Each row comes from the steps of one path. Every step used is in the known rows, and no mark comes twice. Write the path behind each row, first mark first.
In the rows, zero is written as 128.
Known rows:
bivud -> daneder -> kune -> manu: [113 122 144  89 132 169 157 134  98 111 128 151 131 137 126 168 110 164
  71 142 192 117 129 136 130 168 108 140 150 128 146]
keme -> tera: [ 94 106 124 137 141 132 104 138 119 113 147 121 111 122 156 107 154 114
 131 122 163 145 126 123 141 157  99  84 122  95 129]
femeb -> fidala: [137 131 121 187  97 128 114 159  89 122 127 143 133 166 112 161 142 143
 141 130 128 142 127 126 134 107 123 117 112 127 163]
femeb -> manu -> kune -> somu: [121 119 174 112 142 153 145 171 106 138 141 172 133  98  89 182 126 128
  80 115  32 131 128 170  91 100 124 126 149 128  93]
bivud -> daneder: [133 131 140 107 139 135 140 110  96 115 124 147 150 141 135 158 139 115
 111 135 157 125 134 108 145 137 109 137 129 103 103]
pides -> somu -> kune -> daneder -> bivud -> dabek -> kopa -> manu -> femeb: [ 79 107 167  51 147 141  74 172 111 132 168 184 101  74 123 218 165 177
 100 106  77 146  97 118 145 161 134 111 140 153  84]
manu -> kune -> somu -> pides: [ 98 145 154  74 188 145 121 190 113 127 174 137 158  97 125 191  97 115
  98 133  44 149 127 175  98 127 125 159 102 141  95]
kopa -> manu -> femeb -> fidala: [138 117 118 129  89 155  80 182  84 124 117 147 110 152 138 146 166 167
 147 112  72 146 118 120 138 101 134 122 126 144 135]
kune -> daneder -> bivud -> dabek -> kopa: [ 91 130 143 119 139 119 122 165 117 104 169 167 122 107 104 211 157 140
 140  96 158 139 119 120 175 167 116 132 137 131 115]
tera -> kopa -> manu -> kune: [ 97 116 117  89 135 174 112 163 104 150 117 155 128 115  98 174 149 150
  74  98  78 132 107 146 156 135 154 107 109 161  78]
bivud -> dabek -> kopa -> tera -> keme: [ 39 130 154 134 101 155 131 150 111 114 190 107 143  89 103 151 168 123
 106  92  78 130 146 132 196 137 102  96 129 113  55]
fidala -> femeb -> manu -> kune -> daneder -> bivud: [126 116 142  88  93 142 133 133 159 110 123 184 115 131 135 150 151 127
 124 116 140  98 122 137 128 148 100 152 159 120 141]
kopa -> manu -> kune -> daneder -> bivud: [139 107 132  81 134 137  92 162 137 126 113 171 109 122 116 159 165 136
 109 121 108 109 111 137 163 154 119 166 158 155 135]
manu -> kune -> daneder: [113 118 132  61 169 119 128 122 137 119 146 175 142 121 110 153 156 127
  76 113 100 132 114 141 119 130 132 179 134 139 131]
pides -> somu -> kune -> daneder -> bivud -> dabek -> kopa -> tera: [ 50 105 168  94 157 123  87 142  81 127 182 154 123  92  99 215 197 154
  90 130 107 140 110 131 166 161 108  84 137 133  75]
pides -> somu -> kune -> daneder -> bivud -> dabek: [ 97 123 179 131 160 103  91 147 106 127 160 159 113  85 115 206 163 136
  73 136 136 143 106 115 136 171  98 120 136 120 147]
bivud -> daneder -> kune -> manu -> femeb -> fidala: [127 126 154 115 105 173 127 171  66  87 133 168 142 158 148 192 146 179
 105 126 126 139 127 122 121 136 106 143 137 123 165]
manu -> femeb -> fidala: [135 129 140 149 102 140 102 168  93 104 132 149 135 151 146 156 160 152
 154 114  73 147 125 117 120 101 124 132 118 126 152]
tera -> kopa -> manu -> kune -> somu: [ 92 116 150  78 140 156 132 168  95 144 145 160 140  88  72 180 158 151
  82  90  21 146 114 171 144 118 166 110 121 144  77]
keme -> tera -> kopa -> manu -> femeb -> fidala -> netam: [ 75 100 108 156  74 175  92 159  49 127 125 134 137 138 144 177 156 166
 161  82 172 167 125 114 149 126 149  89 115  97 145]
netam -> fidala -> femeb: [123 157  91 140 107 131 154  93 151 112 115 103 125 154 148 101 193 158
 136 121 107 118 121 116 116 140 132 109 118  88 121]
kopa -> manu -> femeb -> fidala -> netam: [127 111 105 140  80 170  94 148  69 137  96 127 136 152 131 177 135 171
 164 108 145 139 130 113 126 100 147 136 140 128 149]
manu -> kune -> daneder -> bivud: [136 118 153  96 145 121 111 150 146 110 127 170 132 121 123 167 156 122
 114 124 107 111 117 135 147 155 110 175 152 140 153]
dabek -> bivud: [141 129 145  94 101 147 122 138 117 128 136 129 115 125 112 153  89  96
 138 134  62 122 124 131 157 139 142 114 115 143 145]
somu -> kune -> daneder -> bivud -> dabek -> kopa: [ 72 133 155  99 158 132  96 176 114 110 168 189 123  92 104 233 132 152
 111 115 170 140 113 120 149 173 119 118 132 147 107]
keme -> tera -> kopa -> manu -> kune: [ 73 101 114  96 141 175  95 166  97 138 133 152 115 109 117 159 169 141
  80  95 105 145 104 142 165 155 134  75 104 135  77]
gemak -> kopa -> manu -> femeb -> fidala: [130 111 118 152  73 162  89 175  76 125 129 158 104 143 109 161 162 158
 156 118  88 153 125 140 143  96 148 119 119 151 118]
somu -> kune -> manu: [ 79 130 142  35 158 160 119 152 102 148 124 173 107 105 130 158  79 169
  54 141 174 138 112 157  82 143 153 118 129 161 131]
pides -> somu -> kune -> manu -> femeb -> fidala: [ 90 120 167  96 125 146 112 164  69 135 142 175 121 124 131 196 124 185
  77 131  88 162 102 143  80 116 146 108 112 139 152]
keme -> tera -> kopa -> manu -> femeb -> fidala: [ 87 105 121 148  83 161  80 193  63 113 147 155 113 138 151 146 184 162
 146  86 103 172 112 118 161 129 134  76 102 113 130]
kune -> daneder -> bivud: [138 121 146 124 116 101 119 141 146 110 134 158 122 127 132 135 155 121
 148 126 151 119 127 127 156 153 116 170 157 123 172]

Write each row's path:
[ 87 114 157  84 161  91 124 100 130 147 172 182 135 102 109 162 126 145
  58 146 129 149 108 137  97 135 146 134 121 127 144] => pides -> somu -> kune -> daneder
[129 135 156 166 132 135  93 170 104 109 125 116 106 109 131 178 165 123
 130 121 139 126 122 107 162 165  82 118 141 121 133] => daneder -> bivud -> dabek
[101 138 161  94 166 159 129 210 104 140 172 158 143  99 127 198  78 111
  87 134  58 147 131 180  83 113 114 149 116 138  91] => femeb -> manu -> kune -> somu -> pides
[118 124 158 101 138 114  93 151 140 116 131 183 122 112 136 159 118 136
 114 145 165 121 120 127 129 159 123 152 148 140 166] => somu -> kune -> daneder -> bivud
[102 147 148  99 159 126 130 183 114 130 185 125 149 101 136 161  86 113
 133 136  91 157 135 166 109 124 132 152 107 126 115] => kune -> somu -> pides
[ 51 124 149 129  85 149 148 139 135 120 179 115 151 104 107 122 140 125
 127 102  76 121 152 144 187 127 122 105 131 118  66] => dabek -> kopa -> tera -> keme
[103 124 150  28 138 158 134 145 117 118 130 148 113 104 165 125 136 159
 111 101 102 142 115 141  98 130 146 154 143 138 127] => kune -> manu -> femeb
[ 70  99 104 123 106 156 100 157  95 141 147 137 100 113 132 121 165 141
 120  96 160 157 112 132 181 156 141  63 107 115 102] => keme -> tera -> kopa -> manu
[105 120 125 109  94 168 132 142  62 128 108 137 143 146 139 182 118 174
 144 102 173 148 130 130  95 106 152 152 139 123 174] => kune -> manu -> femeb -> fidala -> netam
[106 119 129  96 151 181  81 198 106 131 115 154 102 108  90 231 155 153
 100 105  83 114 106 132 176 164 111 100 134 173  59] => daneder -> bivud -> dabek -> kopa -> manu -> kune
[ 75 107 143  93 144 131  85 167 102 154 164 182  95  91  84 227 150 171
  84 122 137 144  99 129 166 169 135  90 132 156  88] => pides -> somu -> kune -> daneder -> bivud -> dabek -> kopa -> manu
[133 113 124  67 120 160  89 151 123 131 117 131 103 113 157 114 155 155
 135 108  69 131 118 120 132 121 138 133 143 147  97] => kopa -> manu -> femeb
[109 126 146 103 117 150 112 149 124 102 132 170 100 112 129 178 182 127
  93 102 146 116 116 121 133 160  76 137 154 112 123] => fidala -> femeb -> manu -> kune -> daneder -> bivud -> dabek
[ 99 113 119 130  89 159  88 176  63 117 130 158 130 135 113 240 164 177
 171  82 172 148 123 106 162 134 135 146 152 130 145] => kune -> daneder -> bivud -> dabek -> kopa -> manu -> femeb -> fidala -> netam
[106 116 123  55 116 143 148 108 149 124 140 192 122 129 122 134 154 134
  82 107 131 118 119 143  97 121 122 153 142 119 118] => fidala -> femeb -> manu -> kune -> daneder
[116 126 167  91 164 137 139 147 117 123 144 150 150  94  85 172 144 133
  91 114  21 133 125 164 107 116 135 134 134 132  96] => manu -> kune -> somu
[ 85 125 136  90 113 178 107 152  56 133 105 160 143 134 140 208  91 189
 112 120 185 148 124 131  72 113 159 136 133 136 167] => somu -> kune -> manu -> femeb -> fidala -> netam
[ 96 132 152  76 125 166  94 187  71 120 128 184 120 131 147 176 120 186
  95 125 113 155 111 137  82 116 145 124 119 152 154] => somu -> kune -> manu -> femeb -> fidala
[121 123 165 130 148 144 100 186 104 114 136 176 102 105 119 208 174 116
  75 110 128 127 115 123 140 153  76 151 159 128 129] => femeb -> manu -> kune -> daneder -> bivud -> dabek
[100 134 164 115 163 122  76 165 105 109 146 166 110  93 128 193 155 136
  87 128 167 136 113 112 139 171  97 137 144 134 145] => somu -> kune -> daneder -> bivud -> dabek
[125 123 107 193  86 144 127 130  72 136 106 122 157 164 108 187 110 149
 156 124 194 137 140 118 121 105 138 129 127 112 175] => femeb -> fidala -> netam
[120 131 151 132 141 113 100 156 114 104 148 143 107 105 126 168 182 121
 120 110 154 137 119 111 164 164  89 153 150 117 151] => kune -> daneder -> bivud -> dabek
[ 60 114 134 152 119 135 129 142 102 114 165 137 134 110 144 131 152 120
 127  92 166 166 118 129 160 161 130  72  95  88 122] => keme -> tera -> kopa
[111 144 162 121 158 145 137 175 106 104 186 130 172 116 136 194  85 123
 113 157 120 140 145 151 124 154  98 155 118 112 121] => bivud -> daneder -> kune -> somu -> pides
[100 113 140  52 128 150  83 183 117 109 153 169  99  95 137 180 184 162
 146  81  94 140 109 112 172 154 128 143 154 149  91] => kune -> daneder -> bivud -> dabek -> kopa -> manu -> femeb
[ 42 123 173 104 124 151 118 169 127 101 188 143 146  81  96 181 190 118
  90  88  59 118 137 139 207 157  87 134 147 122  70] => manu -> kune -> daneder -> bivud -> dabek -> kopa -> tera -> keme
[117 106 128  69 134 141 107 171 141 126 130 189 117 121  97 191 152 148
 126 112 111 112 112 143 175 158 132 151 150 166 111] => dabek -> kopa -> manu -> kune -> daneder -> bivud
[125 121 124 159  93 153 114 135  76 118 107 126 160 153 139 184 123 155
 167 108 149 142 137 111 108 102 140 145 133 111 167] => manu -> femeb -> fidala -> netam
[ 63 108 135  62 112 170 108 143 102 103 155 164 108 118 115 187 218 148
 113  97 118 112 123 136 164 149  86 100 154 124  53] => fidala -> femeb -> manu -> kune -> daneder -> bivud -> dabek -> kopa -> tera
[115 136 112  97 131 138 156 119 145 123 131 179 122 143 128 143 192 148
  68 110  94 123 111 137  95 124 122 157 142 105 120] => netam -> fidala -> femeb -> manu -> kune -> daneder
[ 81 140 151  75 181 170  86 243  91 130 175 146 127  82 102 252 117 136
 112 114  59 146 117 167 154 159 114 126 113 163  58] => daneder -> bivud -> dabek -> kopa -> manu -> kune -> somu -> pides
[ 79 119 127  71 141 150  69 189 103 137 150 189  92  98  98 214 141 171
 103 115 166 136 106 125 169 168 134 106 139 169  87] => somu -> kune -> daneder -> bivud -> dabek -> kopa -> manu
[124 119 150 103  74 199 133 144  43 106 114 144 156 157 128 237  85 157
 132 126 152 127 138 117 133 140 130 145 140 119 190] => dabek -> bivud -> daneder -> kune -> manu -> femeb -> fidala -> netam
[106 113 121  52 120 165 106 162 127 129 136 153 112 111 136 150 140 168
 153  95  71 134 119 126 144 127 157 118 134 158  68] => dabek -> kopa -> manu -> femeb
[ 81 115 152 106 114 160 124 133  56 150 119 155 146 126 126 224  95 187
  95 127 154 154 117 135  70 112 158 118 125 124 166] => pides -> somu -> kune -> manu -> femeb -> fidala -> netam
[129 121 165 158 121 133 147 148 130 107 164 127 148 106  90 152 122 153
 122 134  74 124 140 155 121 139 121 125 150 120 149] => daneder -> kune -> somu
[ 83 136 130 122 146 140 127 155 105 119 164 143 128 106  99 205 141 144
 125  99 140 146 121 120 152 147 123  99 116 135  78] => bivud -> dabek -> kopa
[115 126 141  93 109 155 121 175  78 112 132 161 118 144 145 160 148 171
 122 107 104 154 117 138 108 109 139 139 127 138 161] => kune -> manu -> femeb -> fidala
[117 129 158 111 168 129  94 164 112 103 137 156 117 102 118 196 188 123
  89 109 114 128 110 118 156 166  84 159 146 131 133] => manu -> kune -> daneder -> bivud -> dabek
[ 98 115 115  92 122 139  94 178 108 131 151 165  92 108  95 190 169 158
 132  97 154 135 112 123 193 163 131 121 147 152  95] => kune -> daneder -> bivud -> dabek -> kopa -> manu
[110 118 132 119 100 144  72 210  76 102 156 182 106 134 117 209 199 174
 157  87  99 154 109 111 177 136 121 133 139 145 131] => kune -> daneder -> bivud -> dabek -> kopa -> manu -> femeb -> fidala
[ 99 118 108 118  95 152 121 151 100 154 132 143 117 118 109 136 141 152
 114  99 133 144 114 136 171 131 165  97 111 141 100] => tera -> kopa -> manu
